Known rows, with every way that one mark hangs from another:
{z_758 {z_877 z_428 {z_941 {z_361 {z_169 z_611}}}}}: [  3.1  28.2  13.9   9.3 -10.7  -4.5   6.1 -16.1  -2.2   1.0   6.9 -11.7
 -16.9   1.8  -0.2  21.4   8.2  15.7   6.4  -0.9  -9.1   2.8  21.0  19.6
  -0.7   7.8]
{z_361 {z_169 z_611 z_936} {z_941 {z_877 z_428 z_758}}}: [ -8.4  -0.1  -8.0  32.2  12.7   1.3   7.3  16.7  -5.7  -5.7   2.8 -10.8
  -6.2   3.7   3.2  -6.8  -7.7 -10.6 -20.9  16.7  -5.9  32.7  -4.6  -3.8
  28.6 -10.2]
{z_361 z_169}: [  7.6 -47.0  12.1 -17.6   5.9  -7.4  14.1  -3.6   2.8   2.7  13.6   3.5
   8.4  -4.7  -3.9 -17.6 -26.9  -6.3 -10.7   2.3  18.3  -8.1   2.0 -14.7
   1.9  -5.6]
{z_877 {z_941 z_361}}: [  1.7  14.4  -2.2 -23.2 -18.2  -0.1 -31.3  -7.5  -1.0  12.8  -4.5  -0.9
  -2.7  -2.4  -5.3  26.1   7.2  22.4   6.0  -8.9   2.3 -17.0   4.9  13.3
   3.0  19.6]
{z_169 z_361}: [ -2.1 -18.0   6.0 -11.0  12.4  -4.7  11.7  -7.3   5.1   0.8  -6.7  30.0
  11.7  -5.9   6.9 -14.1  -8.1 -12.3  19.8 -18.4   9.4 -47.6  -6.9 -18.1
 -14.5  -2.8]
{z_936 z_169}: [ 14.1 -15.6  21.7  -6.8  11.3   1.9  12.6 -14.5   9.2   3.3   9.8  -7.0
  14.7   3.0 -10.9 -38.1  -1.3   4.7   0.8   0.2   6.6 -11.3  11.8 -15.6
 -25.6  -8.0]
{z_428 {z_877 z_758}}: [  8.7 -15.5  -2.3 -18.2  17.2   2.2   9.9   1.3   5.6  15.7  13.4   1.0
  10.5  -0.1  -5.8 -10.7  -1.1  16.6  -2.2  -1.3  -2.2  18.9   5.7  14.3
   4.6  15.1]
{z_758 {z_877 z_941}}: [  7.5 -25.8  28.7   8.0  -6.6   1.3  28.5  -0.8   0.2   7.8  -0.1   4.6
  -9.5   1.6  -6.7  -8.5  12.9  19.8   6.8 -10.5  -6.4  23.1  24.6  16.6
  -2.9  20.1]
{z_936 {z_169 {z_361 {z_941 {z_877 z_428}}} z_611}}: [  2.8  10.6  11.1  13.6  30.5  -0.7   7.3 -10.9   4.5  -1.7  -3.1  -2.1
  12.8   4.9   1.2 -24.5   6.0 -19.7  11.5  -0.8  -1.7 -28.4  -3.0 -14.0
 -22.7 -18.5]
{z_361 {z_169 z_611 z_936} {z_941 z_877}}: [-10.6 -27.9  14.1  27.2  16.2  -1.4  14.0  20.9  -6.2   6.9   2.2   7.8
  -1.2   1.1   5.1 -28.0 -13.6 -16.6 -16.2   7.8   3.6  41.8 -10.7 -11.9
  28.6  -9.7]
{z_428 {z_877 z_758 {z_941 {z_361 {z_169 z_611}}}}}: [  8.7   4.6 -15.6 -37.4   5.5   3.7 -16.7   0.3   1.3  20.9   1.7 -12.6
   4.6  -1.0  -2.0  35.9   8.5  17.1  -6.7   2.6  -2.8  19.7  -3.3  29.1
  11.5  18.3]
{z_361 {z_169 z_936} z_941}: [ -3.7 -57.6   2.8  18.7   6.0  -1.6   1.8  23.7  -0.8   7.7   4.1   4.1
   5.2  -5.1  -6.2 -12.5 -13.1  -8.7 -16.4   2.9  17.9  30.4   2.9 -15.3
  28.6 -15.6]
{z_708 z_494}: [  9.2 -23.5   8.1 -21.5 -13.2  -1.1   4.3  15.8  10.3   0.1  17.6  11.7
  10.6   6.1 -13.5 -42.0 -33.2   6.9  12.9   1.2   7.6   1.0  -6.4  -0.6
 -13.1   9.3]
{z_169 {z_361 z_941} z_611 z_936}: [-20.1  -8.0  -8.9   6.2  12.6   0.5   4.4  21.8  -1.5  -6.2 -30.0  42.5
  11.3  -7.8  19.2  -6.2   2.7 -47.4  16.2  -9.6  -2.3 -15.6 -31.7 -21.9
   8.7 -13.2]
{z_659 {z_611 {z_169 {z_361 z_941} z_936}}}: [-10.3 -29.9  18.2  -8.9  -5.0  -9.4 -18.2  12.2  -1.5  -9.6 -17.3  12.4
  15.1  -6.4  -1.5   2.8  18.8 -10.2  -2.1 -15.7   0.2  16.1  -5.4  -9.0
 -17.9 -20.0]
{z_708 {z_494 z_758}}: [ 15.6 -19.8 -13.2 -22.4 -18.1   4.3  12.1  15.8   6.0 -11.5  14.6   4.0
  16.5   4.7 -12.9 -55.3 -25.4   4.9  15.9   9.5   6.2  -0.2 -10.0  -3.8
 -19.6  18.9]
{z_941 {z_361 {z_169 z_611 z_936}} {z_877 z_428 z_758}}: [-10.0  87.5  -8.5  -9.8 -15.2   3.1 -13.6 -30.8  -2.4  -5.2  11.6 -19.6
 -16.1   7.6  14.5   5.2  -6.0  18.0 -10.4  13.6 -13.0  -3.8  -3.0  -0.9
   9.2  -0.9]
{z_494 {z_758 {z_877 z_428 {z_941 {z_361 {z_169 z_936}}}}}}: [ 11.1  22.7 -19.7  12.6 -21.8   8.5  20.1  -9.7  -6.2 -13.5   3.0 -13.9
  -7.2  -3.3   0.1 -11.0  11.5  14.0   3.0   8.0  -3.2   6.0  12.0   3.1
  -7.8  17.8]
{z_659 {z_611 {z_169 z_936}}}: [ -6.3 -22.3  24.3 -17.6 -12.6  -9.5 -16.0   7.6  -1.9 -11.9  -8.0   8.1
  12.3  -5.7  -4.1  -7.5  11.6  -3.1  -9.0 -10.6  -2.3  24.9  -2.7  -6.7
 -20.0 -13.1]
{z_169 {z_361 z_941} z_611}: [-10.8 -29.6  -2.3  -9.2  30.1 -11.4  -4.1  10.8   1.0  -6.4 -19.3  31.3
  24.1  -4.1   9.1  -3.3  -1.2 -44.8  27.8 -10.9   0.8 -37.8 -19.2 -13.9
   3.5  -7.2]
{z_877 z_428 z_758 {z_941 {z_361 {z_169 z_611 z_936}}}}: [  3.3  75.2 -50.5 -16.6 -25.6   7.5 -40.8 -11.1  -1.5 -14.1  -8.8 -39.5
 -15.9  -1.5  -0.6  77.9  14.5  17.2 -14.0  17.1 -12.9 -23.8   3.3  25.6
   8.9   8.6]
{z_494 {z_758 {z_877 z_428 {z_941 z_361}}}}: [ 12.5  23.0 -15.8  10.3 -14.4   4.8  15.5 -14.3  -5.5 -14.3   6.1 -13.4
  -2.2  -1.1  -3.6 -17.0  15.3  17.2  13.2   4.5  -6.1  -5.4  17.1   7.5
 -11.1  24.7]
{z_611 {z_169 {z_361 {z_941 z_877}} z_936}}: [ -8.7 -37.9  -2.9  16.9   0.2   8.4  13.1  12.9  -0.5   3.2  -7.4  21.1
 -12.1   3.4   5.7   4.4   3.5 -15.8  -1.6 -10.1   9.0   4.2 -12.8 -12.4
 -10.3 -13.3]

Rows:
[-12.6  42.2  22.2 -16.6  -8.6  -1.3  -3.9 -25.8  -3.4  11.1  10.8   7.7
  -8.9   4.6  16.2 -26.1 -14.9  10.0  -3.3   0.5   0.1   8.9 -11.4 -13.0
  10.3   1.2] -> {z_941 {z_361 {z_169 z_611 z_936}} z_877}
[-11.7   9.9  -8.7   8.9  31.3  -7.4   1.1   4.7  -1.4 -10.8 -14.8  16.8
  11.8   2.1  10.9  -3.2   3.7 -31.8  21.5  -5.2 -10.2 -34.3 -16.1  -6.1
   2.9  -4.0] -> {z_169 {z_361 {z_941 {z_877 z_428 z_758}}} z_611}
[ -7.5 -53.3   0.5   7.1  12.2  -4.9  -0.1  25.6  -2.8   0.4  -3.3   8.3
  11.5  -4.8   0.6  -8.6 -13.7 -30.1 -11.9   8.6  10.1  26.7 -11.1 -15.2
  30.2 -15.9] -> {z_361 {z_169 z_611 z_936} z_941}
[  4.5   4.4  -4.0 -26.1 -17.9  -0.5 -27.2  -7.2  -1.7  14.1  -1.6  -7.1
  -2.5  -3.9  -4.6  32.2   0.7  18.6  -2.2  -4.7   9.1 -10.8   2.1  11.1
   4.8  12.8] -> {z_877 {z_941 {z_361 z_169}}}
[ 10.6  53.7 -42.5   7.6 -11.9   7.3 -19.0  -2.0  -0.1 -16.3  -3.6 -35.9
 -15.9   0.7 -12.0  55.0  16.0  25.5 -10.8  12.5 -16.1 -26.0  15.4  30.3
  -1.2  19.8] -> {z_877 z_428 z_758 z_941}
[ -7.2 -47.9  -9.1   9.5  -1.8   5.8   6.3  16.0   1.3   0.0 -10.8  21.6
  -5.0   0.5   3.2  15.3   4.3 -23.1   0.7  -9.9  11.0  -1.9 -13.3 -13.0
 -10.0 -15.3] -> {z_611 {z_169 {z_361 z_941} z_936}}
[ 11.7  -6.5 -11.3 -13.2   9.2   7.5   0.8   8.1   2.2  20.1   2.4  -8.1
   0.5  -0.7  -7.9  16.6  11.2  25.6  -8.1  -1.0  -4.4  23.9   5.0  30.9
   4.6  24.6] -> {z_428 {z_877 z_758 z_941}}
[ -2.6 -27.2   4.9 -19.6   1.0  -3.3  15.4   6.8  -1.0  -3.9  -1.7  15.5
   5.6  -7.3   9.7 -13.8 -23.7 -29.2 -14.5   8.5  10.3   3.7 -20.1 -19.7
   7.7 -10.2] -> {z_361 {z_169 z_611 z_936}}
[  4.3  -7.3  26.7  -6.7 -14.4   0.1  11.0  -9.8   0.8  10.7   0.4   1.4
  -8.1   1.9  -4.4   2.8  16.9  25.3  12.2 -12.0  -5.7  18.6  23.9  16.5
   1.0  17.3] -> {z_758 {z_877 {z_941 z_361}}}
[  1.3  64.8 -19.1   5.5 -13.6  -5.2 -37.4 -16.5  -3.9   0.2   6.7 -19.6
 -15.6  -2.9  -1.2  52.2  -6.6  12.4  -2.9   5.8   0.1 -36.9   1.8  18.1
   1.3   6.7] -> {z_877 z_428 {z_941 {z_361 {z_169 z_611}}}}
[  1.4 -19.1  -1.6  32.6  19.0  -2.9   4.6   6.2  -2.0   2.2  18.3 -23.1
  -3.9   5.7  -9.9 -10.6 -10.0  11.8 -18.2  10.8   3.3  20.4  16.5   0.9
  24.1  -6.8] -> {z_361 z_169 {z_941 {z_877 z_428 z_758}}}
[  9.1 -14.1   8.9   4.1  22.5   7.2  11.1  -8.7   9.0   4.5  -3.2  -8.1
  13.3   5.3  -6.3 -25.7  16.0   2.8   5.4  -4.8   2.8 -13.4  10.5 -14.1
 -21.4 -14.5] -> {z_936 {z_169 {z_361 {z_941 {z_877 z_758}}}}}
[  8.8 -25.4  12.4   3.4  21.6   2.1   5.9  -7.2   9.5   6.7  -2.1  -0.5
  18.9   1.4  -7.1 -24.5   8.1  -6.3  10.2  -8.1  10.5 -23.5   8.3 -18.9
 -22.3 -19.3] -> {z_936 {z_169 {z_361 z_941}}}
[ 17.5   2.1 -12.8 -14.5 -29.4   6.0   9.9   7.3   3.7  -8.4  16.3 -11.5
   2.3   5.9 -10.9 -25.2 -17.1  16.8  11.5  11.6   3.1  11.3   1.0   9.8
 -17.1  16.0] -> {z_708 {z_494 {z_758 {z_877 z_428 {z_941 {z_361 z_169}}}}}}
[  7.6  -7.1  12.7 -21.5  23.7  -0.9  12.1 -14.1   8.3  -4.7  -8.7   7.3
  22.0   0.4   3.4 -22.6   2.8 -27.6  13.5  -2.8   2.8 -36.4  -9.4 -21.3
 -32.6 -16.2] -> {z_936 {z_169 z_361 z_611}}
[-12.0 -18.2  24.7  -2.1  -2.8  -7.8 -12.2  10.7  -3.0  -7.3 -14.0  12.5
   8.9  -3.4   0.8  -5.1  18.1  -2.3  -4.5 -17.0  -3.5  22.9  -5.1  -7.5
 -19.5 -16.2] -> {z_659 {z_611 {z_169 {z_361 {z_941 z_877}} z_936}}}
[-13.9  86.1  11.0   8.8  -9.5  -2.9  -8.6 -32.4  -4.6   4.2  19.7  -2.5
 -18.7   4.9  16.5 -12.7 -18.4  14.2  -5.3   5.8  -4.1  -8.7  -6.9  -8.3
   6.1  -4.9] -> {z_941 {z_361 {z_169 z_611 z_936}} {z_877 z_428}}
[  5.7  71.2 -50.5 -13.5 -29.4   9.4 -37.6 -12.6  -0.8  -9.9  -5.2 -41.3
 -18.8  -0.9  -3.6  75.4  15.3  28.1 -16.2  15.4 -10.3 -21.5   9.7  25.7
   6.8   9.2] -> {z_877 z_428 z_758 {z_941 {z_361 {z_169 z_936}}}}
[  0.4  33.3  10.7  16.3 -16.0  -0.1   8.9 -12.4  -2.5   0.9   3.0  -7.3
 -21.2   0.2   2.7  21.1   9.6  14.7   2.4   0.0  -9.6  10.2  16.8  16.8
   2.0   6.1] -> {z_758 {z_877 z_428 {z_941 {z_361 {z_169 z_611 z_936}}}}}
[ -1.4 -66.6   4.8  -2.8  25.0 -14.0  -5.6  17.6  -1.5   0.0   3.7   1.2
  21.0  -1.8  -6.9  -7.0 -17.0 -28.8  -3.7   7.1  11.8  11.5  -2.9  -9.5
  26.1 -11.1] -> {z_361 {z_169 z_611} z_941}
[-11.5  -3.0   5.5  45.3  15.8  -2.7  10.4  15.2  -7.4   1.2   8.9   0.4
  -8.7   2.3   5.1 -20.2 -17.2 -14.4 -17.6  11.2   0.2  28.8  -7.2  -8.6
  25.9 -12.9] -> {z_361 {z_169 z_611 z_936} {z_941 {z_877 z_428}}}
[  6.5  15.7  18.2  33.5  -6.7  -0.8  24.0  -8.3  -1.2   0.4   8.9  -6.4
 -19.6   1.9  -6.5   4.4   8.9  23.2   5.0  -5.2 -11.3   6.0  28.1  21.1
  -6.2  14.6] -> {z_758 {z_877 z_428 z_941}}
[-20.7  28.0 -15.1  23.6  13.1   5.1   8.7  15.0  -3.1 -10.7 -25.3  28.6
  -1.6  -2.1  21.2  -5.1   7.1 -32.5  10.2  -3.4 -12.3 -11.3 -27.9 -13.7
   6.5  -9.5] -> {z_169 {z_361 {z_941 {z_877 z_428 z_758}}} z_611 z_936}
[  4.8  23.5  14.9  16.6 -13.3  -2.9   6.9 -18.4  -0.9   4.7  10.5 -13.7
 -19.8   1.3  -3.6  18.7   7.0  25.4   3.7  -3.8  -5.7   5.5  27.6  19.8
  -1.5   7.9] -> {z_758 {z_877 z_428 {z_941 {z_361 z_169}}}}
[ -6.9 -35.2 -11.3   6.9  -0.8  11.5   9.4  14.1   0.8  -1.9 -11.7  12.3
 -11.3   4.4   4.2  12.7  11.1 -14.4  -3.7  -6.0   3.8   7.3 -11.0  -8.7
  -9.1 -11.3] -> {z_611 {z_169 {z_361 {z_941 {z_877 z_758}}} z_936}}
[ -0.4  11.9  -6.3 -27.1 -18.8   1.0 -27.3  -1.5  -3.0  10.5 -10.2  -0.5
  -4.5  -5.1   2.4  34.1   1.8   7.3  -4.3  -0.9   4.4  -5.6  -8.6   8.9
   7.5  11.5] -> {z_877 {z_941 {z_361 {z_169 z_611 z_936}}}}
